Each row comes from the steps of one path. Every step used is in the known rows, and no mark comes twice. Write the path behind each row, first mark first.
(in the rows, 128 means zero)
Known rows
gilu > kiti > batam: [135  86 120 123 106  97 117 137 138 121 115 123  81 110 131 133 112 132
  97 125 123  68 171 108 132 116 152 123 165 125 129 159 153 116 155 130
 128 129 128 131 116 132 129 148 125 108 126 146 151 128 121 144]
gilu > kiti: [117 106 124 128 111 118 124 147 120 115 123 130 112 134 136 128 115 128
  97 129 129  90 147 113 138 114 136 111 109 121 131 135 145 125 152 128
 126 128 132 124 119 142 134 146 135 110 123 112 145 139 121 137]
merip > popo > namo > kiti: [118 115 136 109  98 106 115 144 148 137 127  82 144  97 124 115 129 139
 102 118  83 115 125 131  94 124 152  94 108 145 110 116 111 134 159 127
 127 111 112  96 132 158 136 131 150 120 112 151 127 123 126 137]
gilu > kiti > merip: [135  96 116 118 114 116 116 146 132 122 119 115 110 133 130 129 125 141
  85 136 123  73 158 122 109 131 132 118 137 122 145 124 151 127 157 124
 107 137 125 111 131 134 131 142 118 113 128  93 151 153 115 141]
vomo > kiti > revu > popo > namo: [167 109 126 128 135 108 139 148 147 149 132  95 125 131 146 119 110 163
 137 111  94  98 150 106 142 135 167 102  90 140 124 117 115 133 163 118
  91 122 103 160 131 149 138 141 147 113 117 157 148 150 133 137]
vomo > dufar > dilolut > kiti > merip > popo > namo: [157 104 130 105 122  70 122  97 169 134 131 121 139 165 111 133 184 134
  68 118  91 115 174 129 114 199 126 121 173 135 137 105 129 127 158 127
 112 137 137  45 156  83 118 121 176 115 111 154 132 155 114 128]
batam > kiti > dilolut: [149 129 121 134 125 111 124 138 124 139 118 131 121 186 142 133 126 133
 170 104 126 132 138  85 150 163 144 133 199 130 128 155 140 121 170 123
 134 134 154 105 130 168 116 124 115 122 124 134 140 158 113 128]
batam > popo > revu: [134 153 125 127 120 107 133 130 132 138 132 124 131 145 129 139 117 141
 152 130 123 104 105 152 110 160 143 109 175 129 133 117 117 136 115 129
 104 124 134 129 111 133 122 130 134 132 131 216 126 128 132 127]
revu > kiti > vomo > popo: [128 111 110 136 132 102 140 168 114 120 122 111 118 111 117  95 138 125
 161 126 129  99 125 115 122 166 155 140 194 119 136 130 161 131 143 120
 145 117 122 147 125 145 138 124 144 113 134  71 159 147 144 142]
gilu > kiti > vomo: [126  82 113 123 111 117 142 157 110 114 120 135 107 106 114 120 115 134
 114 120 138  71 134 125 133 129 164 118 160 129 129 141 166 118 149 127
 130 130 133 125 130 160 141 140 127 106 125 116 156 145 123 142]
batam > kiti > merip: [154 114 117 131 120 103 118 132 129 138 120 118 118 163 142 126 147 150
 125 122 115 104 151 102 100 148 117 123 201 128 142 134 133 121 158 126
 125 136 140 108 132 163 121 127 112 130 122 102 142 165 118 132]
merip > popo > namo > kiti > vomo > dufar > dilolut: [144  96 125 101 106  71 131 130 158 130 130 112 140 115 103 116 161 135
  77 107  90 129 139 128  99 177 164  91 161 148 112 125 131 122 158 127
 122 122 118  70 147 141 132 119 158 110 107 183 138 140 116 136]
batam > popo > namo: [119 107 138 124 114 103 120 142 142 137 133 106 140 156 129 133 128 140
 141 132 113 100 108 137  95 130 150 111 179 131 126 113 122 134 108 133
 106 123 133 108 123 141 129 129 134 131 132 193 129 132 132 124]
vomo > dufar > dilolut > kiti > namo > popo: [158 115 129 125 118  67 142  94 152 130 127 138 123 174 124 132 175 125
  75 141 111 131 155 126 172 170 137 160 171 116 137 121 145 129 139 123
 111 131 131 119 133  83 118 109 184 114 118 180 132 160 126 125]
revu > kiti > merip: [133 133 116 125 140 126 121 138 138 123 124  83 104 123 132 109 135 135
 101 138 112  94 160 130  94 159 132 135 167 116 148 122 129 126 154 118
 111 132 127 118 132 114 129 129 141 116 133  49 142 158 129 136]
namo > kiti > merip > popo > revu: [139 145 116 107 105 104 122 137 147 136 121  86 127  84 120 118 137 148
  78 129  89  99 140 152  82 153 149  94 126 142 129 112 111 136 181 119
 113 122 106 102 133 154 128 129 128 123 116 142 133 141 117 145]
ratom > popo > merip: [ 97 136 131 107 126  89 123 136 109 158 129 117 112 137 103 129 124 135
 135 146 120 174 143 117 141 144 103  98 168 137 135 123 151 144 116 122
 121 118 124 153 111 112 126 127 121 146 128 126 123 139 136 136]
revu > popo: [129 134 140 112 129 115 136 140 142 133 131 110 124 140 155 119 118 132
 140 111 118 149 136 121 138 148 137 122  91 129 122 108 128 138 124 127
 112 123 119 160 133 129 122 131 125 127 131 119 134 128 142 136]
merip > popo: [121 135 130 112 111 114 122 134 132 143 128 124 138 122 125 130 135 131
 151 109 117 144 129 116 110 161 134 112 122 139 113 119 124 134 126 130
 127 118 108 121 127 133 125 121 131 133 120 148 130 120 137 134]
popo > namo > kiti > gilu: [121 109 137 119 104  94 123 139 131 122 126  88 124  98 111 114 126 130
  57 147  96  91 133 146  98  83 151 121 165 138 119 124 110 122 156 128
 121 125 156 127 141 155 136 123 136 107 118 160 140 136 117 129]
revu > kiti > namo > popo: [127 119 120 129 118 104 133 144 135 133 120  78 105 114 142 101 124 137
 115 151 114 109 135 139 131 129 160 147 155 106 140 133 135 138 138 118
  98 113 115 172 114 113 130 117 163 119 136 114 140 157 146 132]
dufar > dilolut > kiti > batam > popo > merip: [143 129 120 121 121  73 130 112 156 137 132 117  92 155 117 138 134 147
  95 134  95  93 165  88 162 192 148 158 242 132 138 149 152 129 136 127
 116 135 149 105 101 123 120 129 147 120 120 194 129 114 112 134]
ratom > popo > vomo > dufar > dilolut > kiti: [121 124 145 117 120  68 152 111 118 148 132 153 120 175 112 121 142 106
  91 117 116 139 142 109 176 173 106 159 195 128 135 106 142 124 172 122
 114 127 127 104 144 105 114 122 161 129 114 176 133 147 121 132]
merip > popo > namo > kiti > revu: [137 133 126 114 100 110 123 134 151 149 128  90 143  86 119 120 123 150
 125 111  75 113 141 119  87 121 170  90 110 146 117 111 105 133 170 125
 113 114 109 102 123 179 139 130 148 115 116 180 141 137 128 135]
ratom > popo > namo > kiti: [106 105 145 113 104  99 125 146 136 142 125  98 118 119 124 112 130 136
  91 139  88 120 136 137 128  95 133  99 158 135 123 106 130 139 163 126
 124 110 129 123 128 155 133 131 133 124 122 122 123 142 130 137]
dufar > dilolut > kiti > vomo: [154 117 113 129 128 108 161 119 136 120 133 145 118 127 114 118 138 138
  94 114 111  87 138 110 179 177 158 170 190 136 140 140 155 121 159 126
 127 135 149  98 132 151 129 122 150 107 115 127 130 126 113 131]
dilolut > kiti: [121 131 131 137 129 129 141 124 123 122 129 124 125 125 127 128 137 124
 121 128 111  93 143 126 152 127 131 157 155 129 132 128 131 129 154 126
 149 128 154 117 120 137 129 131 163 118 120 121 126 125 124 128]
merip > popo > vomo: [113 137 136 117 110 107 133 138 112 153 126 115 138 113 120 117 103 124
 145 101 126 131 110 113 100 153 133 134 122 136 117 123 120 130 164 124
 112 119  99 118 142 142 122 127 136 141 117 198 136 113 130 136]
kiti > namo: [152 105 115 122 117 108 131 131 131 131 124 103 123 121 139 118 116 136
 120 151 131 119 137 143 125 111 150 140 140 117 129 147 129 129 115 126
 116 126 131 143 133 119 130 118 139 126 129 168 123 136 144 123]
kiti > revu > popo > vomo > dufar: [157 154 137 121 136  93 156 121 130 155 131 119 133 132 130 123 110 124
 165  96 120 153 147 109 117 156 152 133  98 122 133  99 111 122 155 117
  91 130 102 150 148 134 123 128 143 128 131 217 166 147 142 132]
vomo > dufar > dilolut: [159 123 127 122 137  87 130  92 152 123 134 162 130 182 123 136 166 118
  80 120 124 161 150 117 147 187 113 123 138 123 131 123 130 116 124 129
 118 141 134  86 141  84 119 121 151 120 120 157 129 149 117 123]
popo > revu > kiti > vomo: [126 134 107 131 140 123 153 136 118 124 127  98 108  77 113 102 111 134
 136 116 123  80 140 160 113 165 168 111 171 133 145 147 126 125 165 120
 116 120 143 128 128 141 136 131 161 110 127 129 138 135 130 133]
ratom > popo: [111 128 138 114 117 107 131 130 120 150 127 135 116 137 121 124 132 128
 129 130 118 151 132 124 156 128 113 116 168 134 129 113 143 137 131 127
 128 115 119 141 122 125 123 123 117 134 129 112 125 142 140 134]
revu > kiti > dilolut > dufar: [161 149 120 125 159 134 127 139 140 129 122 124 115 133 135 124 139 113
 146 103 107 126 141 111 146 178 141 147 152 111 134 148 141 127 163 113
 108 134 133  91 137 110 121 120 148 110 128  80 138 145 118 132]
vomo > dufar > dilolut > kiti > batam > popo: [161 118 133 128 123  64 131  95 164 127 132 152 105 181 124 149 177 124
  98 124 106 116 161 104 153 208 136 153 241 123 133 130 138 113 121 131
 128 142 150  78 123  91 113 124 165 112 118 191 138 141 118 128]

Which path is each row?
[153 113 114 133 140 119 120 153 130 135 122 126 122 162 140 134 122 139
 130 118 136 108 123 107 169 172 151 135 139 133 119 150 146 131 161 114
 124 133 117 135 142 136 125 135 124 116 117 137 137 152 112 134] => vomo > kiti > dilolut
[162 155 124 120 131 124 147 125 146 152 131 115 128 119 144 124 102 146
 170 104 111 145 153 104 136 139 161 121  85 127 131 101 117 133 139 122
  92 125 112 158 122 149 130 127 127 121 133 153 152 136 146 133] => kiti > revu > popo
[149 134 123 109 115  94 140 118 145 144 131 116 129 143 118 115 131 141
  73 110  92  84 144 103 139 195 135 174 161 135 143 118 134 131 199 120
  94 132 119  75 146 141 116 123 145 124 110 161 133 125 108 138] => dufar > dilolut > kiti > merip > popo > vomo
[144 120 111 129 113  96 148 162 116 123 120 108 129  85 107 104 133 134
 122 136 113  96 109 144 124 135 161 116 142 138 127 130 151 134 176 118
 147 114 126 147 127 183 142 131 128 115 124 166 147 133 124 147] => namo > kiti > vomo > popo > revu
[156 127 117 144 135 110 145 148 107 154 126 124 127 126 123 119  91 145
 137 113 123  81 121  97 138 133 148 146 119 133 130 132 116 118 193 112
  93 129 100 145 136 163 135 141 144 126 116 198 159 140 116 135] => popo > vomo > kiti > revu
[165  97 115 135 111  90 129 136 119 135 120 113 120 155 153 117 129 138
 143 132 124 110 149 108 126 125 141 132 190 119 134 153 125 120 141 126
 130 127 150 132 125 168 125 119 139 125 118 163 131 151 135 124] => batam > kiti > namo
[133  86 134 105 108  66 141 130 147 138 128 126 116 134 105 112 158 130
  67 125  96 133 140 130 142 152 144  98 202 142 125 110 153 122 162 125
 119 119 133  93 146 135 131 121 139 113 116 147 131 164 121 137] => ratom > popo > namo > kiti > vomo > dufar > dilolut
[172  82 110 135 127  93 126 150 128 130 123 108 121 134 149 120 124 149
 111 149 128  88 133 131 140 134 145 132 140 123 124 157 129 128 136 120
 118 126 121 157 137 127 133 129 151 120 115 157 128 146 134 129] => vomo > kiti > namo
[119 160 120 115 122 114 130 132 132 138 127  90 125  98 130 111 118 128
 137 106 108 118 144 140 104 183 147  94 132 137 131 124 102 137 162 124
 115 112 120 114 116 131 127 129 169 120 117 141 127 125 136 136] => merip > popo > revu > kiti
[118 102 133 124 112 118 123 142 145 121 127  82 132 106 130 114 130 135
  76 138  95  92 132 144  98  80 147 108 107 135 122 122 115 128 170 126
 125 120 140 105 132 162 141 137 147 115 118 147 126 133 115 132] => popo > namo > kiti
[153 156 115 131 118 134 140 131 138 132 128 115 122  92 129 124 116 141
 115 129  94 117 140 112 131 103 159 126 116 130 130 120 115 122 169 119
 125 126 121 126 113 190 139 134 130 109 120 150 151 137 121 134] => namo > kiti > revu
[132 109 133 126 104  93 140 140 117 151 116  94 122 119 129 109  99 138
 118 148 126 107 100 136 124 103 156 167 133 117 131 131 137 137 153 117
  82 114  97 176 139 125 124 114 135 141 136 222 142 141 139 132] => kiti > namo > popo > vomo
[125  90 126 127  91  88 135 159 116 137 112 102 107 126 136 111  91 137
  97 144 127  69 126 126 135  97 162 150 116 113 134 139 153 133 174 120
  86 114 100 173 129 144 131 134 144 124 128 199 156 151 129 141] => gilu > kiti > namo > popo > vomo
[155  87 120 133 125  87 137 159 106 140 122 102 123 130 139 110  96 138
 106 137 139  75 115 123 130 128 148 158 137 123 127 158 126 123 170 114
  99 125 110 154 149 143 130 133 152 132 111 202 135 135 125 132] => popo > vomo > kiti > namo
[117 152 124 123 124 118 132 133 138 143 119  77 109 107 122 110 129 148
  99 136 104  88 137 163 113 148 143 120 146 128 155 112 131 145 176 116
  80 115 108 158 118 102 125 127 144 127 141 109 143 163 125 141] => namo > popo > revu > kiti > merip
[148  98 123 131 134  98 128 155 114 141 121 106 122 135 125 118 110 148
  92 126 126  68 116 119 108 148 124 147 137 134 135 139 130 121 187 111
  95 134  97 133 159 131 126 142 124 135 116 154 145 146 109 142] => popo > vomo > kiti > merip
[151 115 130 121 108  48 133 123 160 128 125 122  95 143 132 131 136 123
  65 127  97 104 128  99 120 171 156 155 218 123 120 137 128 108 164 123
 111 135 121  96 130 137 119 130 137 116 117 233 150 131 110 139] => namo > kiti > batam > popo > vomo > dufar > dilolut
[125 118 119 117 113  86 125 138 123 150 118  82 120 123 120 122 117 151
 126 167 123 138 126 139 126 116 144 132 131 123 136 144 151 147 117 119
  96 116 108 184 116 103 130 116 137 144 138 187 131 146 139 132] => kiti > namo > popo > merip
[127 119 134 129 103  82 130 151 140 135 119  97  91 105 137 126 106 133
 107 132  98  79 112 110 109 129 163 156 217 125 118 145 125 115 162 123
 121 125 117 129 119 174 126 135 120 125 125 221 150 118 118 144] => namo > kiti > batam > popo > vomo
[121 110 115 135 131  92 144 156  96 134 123 111 129 115  87 119 140 132
 169 137 119  95 128 117 142 157 143 151 196 134 140 137 181 143 145 121
 158 122 148 146 123 142 139 129 152 124 125 136 145 132 131 141] => dilolut > kiti > vomo > popo > merip
[135 106 125 127 124  95 144 135 125 112 123 128 120 102 111 127 155 118
 103 127 122 131 127 138 108 143 155 118 175 129 118 128 145 110 145 121
 151 132 132 110 142 146 138 126 142 111 118 139 150 154 121 136] => namo > kiti > vomo > dufar
[134 130 119 113 118  91 139 135 124 147 125  90  97 112 136  98 109 133
 128 141 115 114 158 154 140 142 143 108 183 122 146 130 126 140 155 120
 100 108 133 150 117 119 124 121 164 123 128 142 118 150 152 133] => ratom > popo > revu > kiti > namo
[156 129 116 119 128 111 135 109 156 126 133 129 118 148 127 123 152 146
  58 129  97  85 159 111 158 174 130 169 172 132 149 121 142 132 170 123
 111 140 143  82 133 122 122 123 141 114 118 106 126 136 107 132] => dufar > dilolut > kiti > merip
[130 121 134 133 114  92 131 125 142 133 124 118  95 128 124 142 137 136
 146 129  99  73 146 115 138 152 157 168 252 126 128 142 142 125 127 131
 139 130 149 118 109 135 120 128 143 117 129 179 137 117 130 134] => dilolut > kiti > batam > popo
[134 108 143 117 117  50 146 106 130 154 125 145  93 151 110 125 137 115
  99 116 111 120 162 101 172 176 120 165 237 131 134 129 150 116 178 123
 114 128 126 110 145 101 108 124 155 128 117 203 138 139 124 138] => ratom > popo > vomo > dufar > dilolut > kiti > batam
[147 134 122 128 129 112 142 107 146 122 136 140 122 157 132 121 138 132
  70 122 103 101 149 107 188 163 134 168 149 128 137 127 137 128 158 127
 122 133 150  93 119 131 123 127 157 110 113 128 118 122 114 129] => dufar > dilolut > kiti
[154 135 105 126 129 113 139 127 134 127 126  75 110  98 140 100 103 134
 117 141 123  88 159 169 110 138 160 120 142 117 145 148 106 132 155 119
 102 120 146 141 120 122 131 127 173 115 128 164 123 139 141 126] => popo > revu > kiti > namo
[131 143 118 114 116  96 124 129 149 142 121  84 100  76 133 114 119 135
 145 102 102  98 167 135 103 185 160 100 169 137 129 147 112 129 164 125
 114 113 121 119 117 121 121 129 160 118 123 164 135 116 138 140] => merip > popo > revu > kiti > batam
[163 114 113 117 124  93 117 145 133 148 121 100 128 116 126 128 134 165
 109 123 111  81 138 143  99 187 131  92 135 149 131 129 124 136 169 117
 102 125 102 128 140 122 126 134 139 128 113 147 131 148 120 142] => vomo > kiti > merip > popo > revu
[118 158 123 130 128 111 137 143 134 131 132 101 118 138 137 122 117 131
 143 129 117  94 124 146 110 174 150 115 185 120 138 119 108 134 132 125
 107 122 143 125 100 138 127 133 158 122 131 172 133 137 136 129] => batam > popo > revu > kiti
[124 117 132 135 130  63 128 137 138 134 122 103  86 137 133 126 130 114
 136 120 119  96 144 112  90 183 152 152 243 111 131 137 124 108 140 122
 112 131 121 116 127 102 117 130 161 121 133 184 160 142 134 135] => revu > kiti > batam > popo > vomo > dufar
[132 125 130 109 108  82 121 139 136 138 119 100 130 111 118 124 145 125
  82 125 104 123 129 129  64 168 130 121 140 130 120 106 116 121 184 115
 117 129  99  93 156 137 124 127 135 127 112 168 152 153 116 143] => namo > kiti > merip > popo > vomo > dufar
[125 109 146 108 126 108 128 139 154 137 131  81 134 141 150 113 121 136
 126 110 108 119 144 135 120 124 150 106  81 135 123 108 121 140 138 130
  99 119 127 138 143 129 127 134 136 124 131 140 129 128 141 132] => revu > popo > namo
[143 121 138 114 113  56 137 106 143 147 127 129 116 137 109 131 139 115
 106  94 106 115 157  95 125 208 141 159 196 136 119 142 126 114 179 124
 120 129 118  82 146 104 110 122 165 125 110 226 143 118 119 137] => merip > popo > vomo > dufar > dilolut > kiti > batam
[ 89 140 132 124 124 109 119 139 117 151 123 100 122 131 101 132 131 145
 123 148 117 151 114 124 131 130 121 116 118 134 137 127 154 149 128 119
 105 118 103 179 107  99 129 126 127 148 135 148 136 141 124 137] => namo > popo > merip
[132 132 134 109 117  75 135 111 133 146 131 143 145 154 115 124 136 115
 109  96 125 156 131 102 116 201 127 131 134 132 117 117 122 119 160 125
 104 127 101  89 150 107 114 121 155 135 109 216 141 132 122 132] => merip > popo > vomo > dufar > dilolut
[145 166 128 125 144 127 136 132 140 144 117 113 118 119 123 125 132 132
 134 110 103 116 123 140 156 165 150 130 129 121 142 133 142 147 182 109
  72 117 108 137 125  99 120 120 154 124 137 131 139 151 115 140] => namo > popo > revu > kiti > dilolut > dufar
[171 154 114 130 130 123 153  99 147 136 138 145 123 139 121 125 131 141
 102 115  92 102 164  93 185 155 150 168 144 129 148 124 129 126 170 123
 104 135 142  95 113 154 129 126 157 104 116 149 136 131 115 126] => dufar > dilolut > kiti > revu
[139 137 116 128 130 109 130 122 142 127 122  87  83  82 131 111 110 134
 121 120 112  72 171 150 116 151 159 117 192 130 144 157 117 123 168 123
 113 122 141 134 113 115 125 137 157 112 132 146 133 126 129 135] => popo > revu > kiti > batam
[149  93 114 144 116  79 138 166  97 137 118 136 131 157 121 115 152 136
 193 111 133 110 120  86 128 154 140 130 222 132 131 143 165 125 153 128
 160 121 138 139 126 192 129 124 117 126 127 124 155 153 130 139] => batam > kiti > vomo > popo
[148 119 127 127 108  86 156 119 134 140 127 114 120 147 136 108 117 139
  62 135 101  83 124 114 179 139 155 200 149 119 140 132 140 135 186 120
  85 120 121 140 132 137 120 116 164 122 119 209 131 132 118 131] => dufar > dilolut > kiti > namo > popo > vomo
[143  98 116 132 124  93 141 155 108 134 121 134 138 119 101 113 145 131
 174 127 138 115 105 121 131 156 147 135 172 131 128 133 173 135 129 126
 145 121 117 152 134 149 134 120 110 128 135 129 153 138 138 140] => kiti > vomo > popo
[106 128 144 117 114 102 140 142 102 158 125 130 116 134 114 113 103 119
 134 120 128 136 115 116 143 128 115 141 170 131 130 113 137 133 163 122
 110 116 110 137 138 138 120 126 119 143 128 159 134 131 135 136] => ratom > popo > vomo
[129 115 117 119 117 124 123 149 132 120 118 129 113 154 138 133 106 127
 117 117 133  97 143 106 157 140 157 127 126 122 130 144 159 130 168 121
 117 133 135 116 130 144 126 140 120 104 129 136 152 150 114 137] => gilu > kiti > dilolut
